In the rows, 128 means zero.
Known rows, with every step that occurs
x/m/c/n: [157 185 108 101 119 124 155 137 177 103  72 112  89  87 159 166 148  69
 122 131 139 104 108 140 134 185 167 141 101 122 134 113 105 130 125 162]
v/b/c/n: [137 167 120 106 101 139 133 126 181  92  89 151 119  95 131 168 151  43
 121 138 140 113 136 161 167 132 165 168 143 122 126  93 111 130  93 157]
b/v/n/c/m: [110 138 148  97 107 151 138 208 167 113  85 156 122 115 157 176 150  45
  94 154 129  61  80 149 171 187 185 180  80 130 164 107 116 142 142 166]
m/x/b/v/n: [122 145 143 114 104 159 132 185 163 121 107 133 117 121 151 181 178  54
 105 128 133  74 117 140 127 173 180 179 105 121 143  87 112 117 145 127]
c/b/s: [117 137 116 108  97 131 110 123 180 140 126 126 119 146 128 171 161  80
 115 143 136 110 135 141 167 167 165 174 145 151 135  84 124 151 101 145]
g/x/m/c: [155 195 115 101 136 115 163 126 181 114  87 116  91 111 161 172 173  90
 131 141 151  99 104 129  92 196 158 172 101 132 130 120 116 141 116 161]
g/x/m/c/n/v: [139 191 114 106 147 125 148 119 174 103  69 137  88 111 152 177 155  88
 135 145 145 113 110 130 101 168 166 152 106 129 140 107  88 120 107 169]
f/v/b: [110 162 138 108 106 136 113 174 167 115  81 147 130 142 140 178 174  28
 115 119 136 116 135 159 134 172 150 180 138 144 137 129 111 157  98 142]
t/m/x/b/c/n: [157 140 143 108  87 161 120 138 171  91 109 146 108 111 157 167 168  60
 117 142 140  88 135 157 130 141 147 175 118 114 130 104 130 103 137 125]
x/b/s/g: [114 135 140 122 107 117 135  95 155 143 134 118 125 159 131 176 172  63
 123 129 136  91 149 131 155 144 148 184 106 148 143  72 121 149 106 132]
n/c/m: [132 156 142  96  94 123 132 181 169 110  95 145 118 127 162 162 151  55
 111 164 139  74 105 159 147 172 160 178  89 143 148 121 128 136 134 168]
x/b/c: [140 157 135 120 103 153 146 139 180 110 133 116 113 113 137 171 164  62
 117 127 147 103 137 147 123 155 162 183 121 128 127  82 132 121 121 137]
b/v: [118 132 130 110 117 141 139 162 164 144  93 118 116 118 144 171 166  59
 106 124 119  88 108 142 159 174 192 159 104 135 135  99 125 151 128 139]
x/m/t: [166 172  89 105 123 146 147 150 192 136  82 119 102 110 149 159 164  80
 131 143 151  85 122 131 153 181 156 151  80 137 118 145 140 163 146 125]
b/x/m/c/n/v: [124 189 112 118 135 120 153 112 175 107  60 115  97 103 148 182 144  81
 134 147 157  94 122 131 132 161 168 145 116 125 146 102 104 129 105 170]
f/v/n: [104 144 137 116 108 167 105 229 172 115  92 162 118 153 142 194 157  43
 107 121 142  92 123 149 122 201 163 179 116 140 159 119 109 155 133 148]
c/n/v/f: [107 130 132 123 124 156 108 183 158 110  69 156 110 150 130 193 135  55
 114 133 131 117 141 142 128 148 176 143 124 141 148  87  79 135 128 160]
x/m: [149 177  99 107 121 133 135 153 178 126  88 116 104 115 148 168 163  74
 120 135 149  90 116 129 136 181 170 159  87 139 120 114 123 153 140 139]
s/g/x/b: [114 144 151 124 130 114 152  98 154 133 122 130 108 165 137 180 183  79
 136 140 138  76 135 136  99 148 153 187  88 142 144  84 132 146 104 146]
v/f: [127 136 137 118 111 145 129 198 167 127  89 131 115 157 141 195 157  54
 108 128 141  99 135 141 110 186 164 169 124 147 134 103 112 165 142 151]
v/b/x: [110 171 126 110 114 118 133 115 166 121  81 127 132 130 135 181 174  55
 128 143 153  94 143 148 154 148 162 179 137 139 134 106 133 159  85 153]
n/v: [104 148 115 123 117 155 104 170 176 129  80 143 119 145 136 180 160  63
 120 131 141 107 147 141 144 149 177 150 116 154 139 101 106 138 115 147]
c/n/v/b/s: [101 151 115 109 116 135  95 117 158 112  74 163 130 132 123 177 149  48
 121 136 132 132 150 145 191 117 168 152 141 144 143  84  75 131  84 153]
n/c: [125 143 137 101  91 139 106 175 172 119 102 144 117 136 146 173 153  57
 111 146 136  87 115 155 152 174 167 167 115 144 143 110 110 149 133 156]
s/g/x/m/c/b: [129 175 125 116 128 100 173  88 187 122  95 121  86 136 148 177 173  93
 141 152 145  76 111 133 100 175 152 172  99 134 136 103 130 152  94 169]
g/x: [130 156 127 108 129 130 129 144 166 133 107 137 108 145 143 176 174  87
 128 141 141  95 123 139 104 172 168 179 110 145 136 104 126 146 115 151]
b/s/g/x: [116 139 129 117 121  99 137  94 163 152 118 145 117 170 132 180 172  84
 132 148 140  80 134 127 148 149 150 188 111 153 146  81 117 167  97 151]
s/g/x/b/v: [107 131 158 122 138 116 164  96 150 142 119 124 109 151 138 178 185  75
 129 136 124  71 118 133 114 150 167 186  82 135 144  79 129 148 106 143]
b/x: [116 155 126 119 117 125 137 136 168 137  98 116 116 140 139 181 164  79
 128 144 153  76 135 140 136 166 171 172 122 139 143  98 141 156 113 153]
f/v: [116 145 137 116 107 144 114 195 168 128  97 139 117 150 144 178 164  48
 114 119 133 102 127 153 116 188 158 173 123 145 144 123 117 154 125 141]
t/m/c: [138 144 136 101  95 147 130 149 179 109  77 124 112 125 170 174 172  56
 113 126 139  98 131 159 143 186 149 158 118 135 141 142 142 146 117 150]
s/b/c: [130 156 139 125  84 145 143 145 188 140 138 127 112 114 142 173 144  71
 119 146 132  90 132 145 154 150 159 174 121 131 134  99 144 143 108 151]
x/m/c: [155 191 105 105 115 124 158 147 188 114  76 103  96  97 163 170 162  69
 120 129 149  99 112 136 126 197 161 153 103 132 126 125 118 144 126 155]
t/m: [133 129 131 103 102 156 105 156 170 121  91 138 119 142 155 172 172  61
 114 133 138  89 134 152 153 169 157 164 104 143 134 132 147 155 129 132]

Rows
[103 155 119 112 118 146 100 137 161 102  64 160 122 125 128 175 150  44
 122 134 131 124 148 153 167 122 176 142 129 139 141  95  86 126  91 156] => c/n/v/b
[142 150 137 116 106 152 141 128 170 100 129 125 105 103 133 169 148  62
 118 129 137 108 133 152 129 143 167 170 120 119 134  73 118 107 121 143] => x/b/c/n
[127 190 117 118  99 139 141 157 195  92  65 165 128 110 150 171 168  42
 123 158 154  98 145 156 144 119 155 179 130 137 126 107 109 108  96 156] => n/v/b/c/m/x
[ 91 142 122 119 117 121 107  95 156 118  73 168 130 146 120 180 151  46
 128 140 130 111 154 143 195 104 161 153 128 145 149  79  80 141  76 158] => c/n/v/b/s/g
[107 131 151 118 102 139 143 146 160 163 122 114 118 121 147 171 156  65
 109 136 109  86 111 138 171 162 180 162 100 134 142 103 139 155 113 143] => s/b/v
[147 192 116 101 130 118 160 114 189 113  95 114  87 114 154 172 172  99
 131 147 149 104 102 134  91 195 159 171 117 132 128 114 124 138 104 164] => g/x/m/c/b
[122 130 147 111 109 160 119 166 168  90  52 149 109 138 161 194 147  47
 111 130 132 116 136 156 133 167 150 144 130 132 151 126 100 135 119 163] => t/m/c/n/v/f
[108 147 128 118 108 130 130 121 179 132 112 113 110 141 131 179 162  88
 128 152 148  85 132 146 134 166 173 172 141 140 139  92 149 149  98 156] => c/b/x
[ 93 126 139 110  85 142  99 156 183 118 117 173 120 163 128 193 147  63
 111 160 145  70 117 143 184 170 159 183 123 144 166  81 106 162 113 167] => v/n/c/b/s/g
[139 158 136 114  94 140 126 161 165 121 115 121 114 133 152 171 181  62
 118 130 140  89 142 145 106 161 161 176 117 133 129  96 121 115 137 124] => m/x/b
[132 161 152 124 125 109 188  99 170 115 125 134 105 140 146 170 174  78
 137 159 147  64 125 142  94 138 145 205  77 133 143  83 147 127 102 160] => s/g/x/b/c/m
[104 139 130 129 121 158 112 198 173 124  71 147 119 165 135 201 152  54
 112 130 144 112 148 137 117 163 170 157 127 154 140 100  91 151 130 153] => n/v/f
[150 184 109 103 143 124 143 132 172 125  96 128  98 128 146 171 174  94
 131 146 152  91 107 123 100 180 166 177  88 140 124 111 121 149 128 146] => g/x/m
[114 149 137 130  97 156 128 136 179 126 119 148 109 111 134 175 126  69
 123 149 127 104 137 146 163 120 167 153 123 127 145  85 115 121 100 160] => s/b/c/n/v
[139 186 103 110 125 134 143 138 180  99  58 125  92  94 154 173 144  68
 124 132 140 114 118 137 137 169 171 132 105 128 137 111  89 121 117 164] => x/m/c/n/v
[165 179  99 101 143 134 152 129 183 135  91 131  99 123 147 163 175 100
 141 154 154  87 113 126 116 180 153 169  82 137 122 138 135 159 133 134] => g/x/m/t
[136 174 118 110  97 140 137 137 192 103  95 143 125 106 135 172 165  43
 119 136 149 108 139 157 159 143 160 180 144 132 119 103 124 143  94 151] => v/b/c
[120 143 156 106  93 158 122 191 163 111 109 146 119 121 153 183 171  49
 100 140 132  70 104 146 137 177 175 182 109 120 150  91  99 117 150 134] => m/x/b/v/n/c
[100 157 146 113 119 102 126 114 157 129  97 164 134 171 131 185 182  44
 129 136 137 104 135 143 137 153 132 203 138 151 145 107 101 172  73 148] => f/v/b/s/g/x
[150 176  98 113 131 130 159 121 184 138  83 109 106 116 144 170 164  92
 141 156 165  68 124 126 148 173 156 163  93 132 128 133 152 167 131 136] => b/x/m/t
[144 139 130 105  88 151 105 169 174 117  86 147 116 139 165 171 182  61
 117 142 140  76 135 154 138 166 151 169 112 136 129 134 140 140 140 125] => t/m/x
[115 148 139 119 115 144 134 174 171 100  58 138 102 129 149 194 137  50
 115 125 131 123 136 150 119 169 167 137 140 133 153 100  78 125 113 178] => m/c/n/v/f
[154 161 134 118  90 147 138 147 175 100 122 134 103 105 145 168 161  63
 121 138 141  91 134 152 114 140 162 174 129 113 129  77 111  93 133 134] => m/x/b/c/n
[109 158 133 106 103 124 107 152 163 123  94 152 140 150 134 179 172  30
 113 122 137 124 139 150 161 167 142 190 152 150 139 115  99 163  90 139] => f/v/b/s
[117 160 154 104  86 149 113 252 173  94  86 185 119 145 165 184 156  34
 105 155 145  65 101 161 115 198 147 195 105 134 167 131 104 131 148 161] => f/v/n/c/m/x
[146 162 111 117 140 115 167 102 181 141  90 137  96 143 144 169 177  94
 149 157 149  60 121 125 124 162 146 170  67 139 130 126 140 172 122 142] => s/g/x/m/t
[107 153 155 103  97 153 113 241 169  97  89 178 122 146 157 185 147  34
 103 149 143  76  99 159 129 201 153 192  99 139 173 129 110 145 139 168] => f/v/n/c/m
[125 144 132 110 107 132 121 120 155 137 135 113 127 143 134 172 170  66
 114 125 139 113 144 134 152 159 157 184 121 147 138  79 117 139 115 127] => x/b/s
[109 139 117 118 120 153 102 156 162 116  77 153 109 132 132 176 142  62
 121 134 130 112 141 147 151 136 183 137 115 139 147  91  92 122 116 156] => c/n/v
[154 147 142 111  84 162 124 147 181 101 113 139 115 120 160 170 181  60
 115 139 147  83 139 154 124 151 143 185 119 123 124 113 143 116 137 118] => t/m/x/b/c
[148 176 144 110 127 129 174 124 170 106 131 128 108 119 149 165 173  83
 127 154 150  92 119 143  85 154 152 208  98 130 135  91 142 111 112 154] => g/x/b/c/m
[ 97 160 111 113 113 135  97 125 171 124  76 156 142 146 126 181 168  47
 119 134 145 128 157 139 186 129 161 167 146 158 135  96  88 147  81 143] => n/v/b/s
[128 147 137 122  93 115 133 116 161 136 126 127 121 154 143 176 182  65
 124 137 139  76 150 134 136 143 144 185 116 139 137  78 114 132 119 125] => m/x/b/s/g
[143 139 144 106  91 156 110 151 164 111 105 133 118 138 164 170 188  59
 115 135 140  83 142 151 123 160 146 176 107 132 130 122 141 125 139 115] => t/m/x/b
[122 138 135 106 106 156 113 142 171  96  60 146 108 122 161 177 153  54
 117 131 130 112 136 160 153 157 157 137 122 131 150 128 112 124 108 158] => t/m/c/n/v
[138 155 131 112  91 128 121 139 161 132 127 124 123 141 146 172 180  67
 117 133 141  95 144 136 134 156 152 184 130 140 132  84 110 122 127 120] => m/x/b/s
[110 158 130 109 118  95 132  77 162 134  99 152 134 160 129 179 183  60
 133 146 142  97 144 135 167 134 144 194 129 151 136  90 111 170  69 152] => v/b/s/g/x
[140 175 115 104 117 127 167 129 193 120  82  95  93  87 156 167 162  76
 113 133 134 100  92 137 140 199 178 151 114 124 125 112 123 139 115 155] => x/m/c/b/v
[141 191 101 105 127 122 155 102 182 122  66 122 123 109 140 169 175  69
 140 154 165  86 134 136 166 154 148 171 113 132 121 138 142 170 101 137] => v/b/x/m/t
[152 170 121 113 100 135 169 166 193 109 105 133 110 102 153 161 153  63
 117 154 150  78 120 154 133 159 161 185 101 133 130 104 148 126 123 163] => b/c/m
